What can hang from each mark
P: V
E: M R S X
V: E K S
M: V
S: K
K: M R
R: E M V

Each row was made from one small tree. Brackets hold a mark, then the marks that hang from it, in alphabetical order. Every link used is in the known rows. Write each row's tree.
In the rows, zero is written as 128.
Known rows
(P (V (S (K M)))): [152  99  87 159  99 139  90 142 122 118 157 134 141 189 138 139 145 119
  99 126 149 141]
(E S X): [171  76 172 116 118 125 184  94 127  91 149 150  87 180 134  94 132 108
 145 122 113 100]
(E M R (S K) X): [ 92  91 179  40 187 130 252  69 125 117 104 132  47  80 149  92 121 121
 114 114 137  96]
(S (K M)): [130 124 105 107  70 115  89 194 114 163 158 115 134 187  92 130 113 125
  85 139 117 117]
(P (V K S)): [175  86  76 184 122 138  97 124 129  98 148 141 166 176 142 135 155 126
 100 100 153 139]
(V (E R) (K M)): [115 144  87 139 115 145 107 122 120 145 120  92 130 107 107 127 115 136
 122 135 118 138]
(S K): [149 116 107 104  79 105 117 196 116 141 151 135 144 194  97 121 111 114
  96 121 122 111]
(P (V (E M R) S)): [132 106  98 155 138 151 138  94 129 105 121 122 110 134 157 132 137 110
 151 132 155 150]
(R M (V (E S X) K)): [ 93 166 157 115 175 147 162 110 142 139 108 117 131  73 120 126 145 150
 156 143 128 128]
(R (E S X) M (V K)): [ 82 187 198 106 189 126 190  77 140 159 102 136 118  35 138 125 140 155
 168 136 137 120]
(V (E M X) (S K)): [120 144 134  93 120 161 162 107 134  88 130 110 147 114 107 112 139 112
  95 124 128 116]
(K (M (V S))): [139 131 105 161  95 134  68 175 123 148 148 112 151 161 123 151 124 132
 126 144 110 143]
(V (E R X) (S K)): [118 158 119  90 111 168 166 101 122  97 130 114 141 116 115 113 125 108
 110 128 123 128]
(R (E (S K) X) (M V)): [ 74 182 192  93 160 113 166 109 131 145 110 144 102  63 142 125 117 142
 149 134 130 122]
(V (E X) K S): [158 137 106 146 117 168 131  94 135  71 138 116 191 124 104 113 151 125
  92 103 120 123]
(R (M (V K))): [119 136 118 142 146 113  97 173 132 148 122 124 155 123 124 144 122 145
 139 123 125 131]
(M V): [156 120 104 144 107 107 105 196 127 126 135 147 135 175 132 139 115 120
 155 122 115 133]
(K M): [151 103 114 151  70 119  75 165 117 166 160 104 118 196 108 137 116 119
 144 155 108 126]
(V (E (R M) X) K): [111 139 115 101 140 148 152  90 129 119 119 108 110  96 111 110 128 130
 138 124 123 119]
(E M R S X): [113  74 186  70 190 130 251  49 128 112 103 130  38  89 162  94 122 114
 158 120 132 100]
(M (V S)): [160 131 103 161 118 126 105 183 129 109 132 143 178 157 137 145 124 123
 134 113 119 141]
(K R): [162 115 137 134  70 103  60 161 124 146 159 137 125 200 101 133 124 120
 145 154 104 122]

Write each row's tree
[124 129 107 116 139 127 150 141 119 169 118 119 116 121 131 136 116 130
 161 135 126 133] -> (E (R (V (K M))))
[134 143 120 148  91 113  47 140 125 165 148 118 150 137  96 139 132 150
  99 138 112 126] -> (V (K M (R E)))
[122 126 129 116 143 117 121 166 136 127 118 129 147 118 128 139 129 131
 111 119 129 125] -> (E (M (V (S (K R)))))
[138 109 124 135 149 118 139 159 136 121 116 126 145 124 139 138 125 123
 137 114 131 126] -> (E (M (V S)))
[132 114  95 146 121 147 122 120 131 100 133 127 130 149 139 130 144 114
 112 126 155 142] -> (P (V (E M) (S K)))
[116 131  92 142 127 153 122 113 124 114 128 124 126 135 145 135 134 118
 124 134 154 152] -> (P (V (E (R M)) (S K)))
[115  83 162 115 191 115 223  91 123 135  86 122  83  83 164 113 101 120
 155 121 138 123] -> (E M R S)
[141 126 146 127 126 109 110 110 133 129 133 139 138 119 110 120 138 143
 104 116 121 111] -> (V (K (R (E M S X))))
[118 143 166 140 161  99 173 114 132 136  96 142 123  72 150 125 109 132
 149 114 135 126] -> (R (E (M (V K)) S))
[ 95 101 156  84 187 114 225 111 120 139  86 125  92  75 151 111 100 127
 111 114 142 119] -> (E M R (S K))
[158  80  77 169 106 126  76 137 125 130 155 132 116 189 133 135 147 130
 114 122 145 134] -> (P (V (K M)))
[ 94 181 157 135 138 100 117 146 129 173 111 130 128  87 138 147 103 135
 189 144 130 137] -> (R E (M V))
[135 147 162 132 109  97 160 129 118 143 123 146 128 126 130 118  99 117
 140 127 128 122] -> (R (E (S K)))
[131 108  82 160 154 154 132  90 132  98 116 121 136 111 151 131 147 126
 115 111 159 148] -> (P (V (E M R) K S))
[106 111 158  56 181 147 227  76 134 133 111 120  67  85 149 116 140 114
 175 130 136 107] -> (E M (R (V S)) X)
[159 134  87 166 134 130  99 178 132 102 127 142 205 134 130 144 134 139
  98  92 123 139] -> (M (V K S))
[152  96  93 173 127 135 118 110 130  94 131 140 116 159 142 120 143 125
 122 117 147 141] -> (P (V (E S) K))
[137 127  85 179 107 158  52 107 131 109 147 120 149 148 127 142 160 139
  95 136 140 154] -> (P (V E (K M R) S))
[119 151 102 132 130 183 128  73 127 105 128  92 160  86 113 123 143 136
  93 122 119 135] -> (V (E R X) (K M) S)
[132 125 172  97 116 104 172  95 130 142 132 133  78 124 129 112 119 105
 182 133 128 100] -> (R (E M X))
[158 113  95 176 116 133  75 110 130 110 146 146 160 155 139 140 156 134
 101 115 149 143] -> (P (V (K (R E)) S))
[111 161 188 135 114 101  86 116 127 167 129 133 121 117 119 136 116 139
 159 164 115 131] -> (K (R (E S) M))
[140 151 106 135 111 125  88 194 128 117 136 146 182 149 123 146 128 133
  98 117 118 140] -> (M (V (S (K R))))
[ 98 115 186  57 168 123 182 110 140 100 120 152  75  99 135 105 144 139
  88 118 124 100] -> (E (M V) (S (K R)) X)
[121 145 147 129 106 107  50 167 131 159 141 132 129 153 111 147 126 140
 150 159 108 133] -> (K (R (M V)))
[130 164 123 119 112 127 102 169 129 116 137 151 163 133 126 140 131 132
 108 119 118 134] -> (M (V (S (K (R (E X))))))
[100 175 182 134 126 102  81 130 131 163 121 141 122 101 128 144 117 146
 158 160 115 138] -> (K (R (E S) (M V)))
[137 134 133 134 102 128 148 140 123 109 124 126 128 149 113 110 107 112
 129 137 118 130] -> (V (E (S K)))
[114 128 100 121 154 134 157 111 130 126  97 102 126  82 118 118 116 129
 129 115 132 126] -> (V (E M R) K)
[119 147 127 137  75 119  12 177 126 172 157 120 114 168 106 155 130 146
 128 174  96 141] -> (K (M V) R)
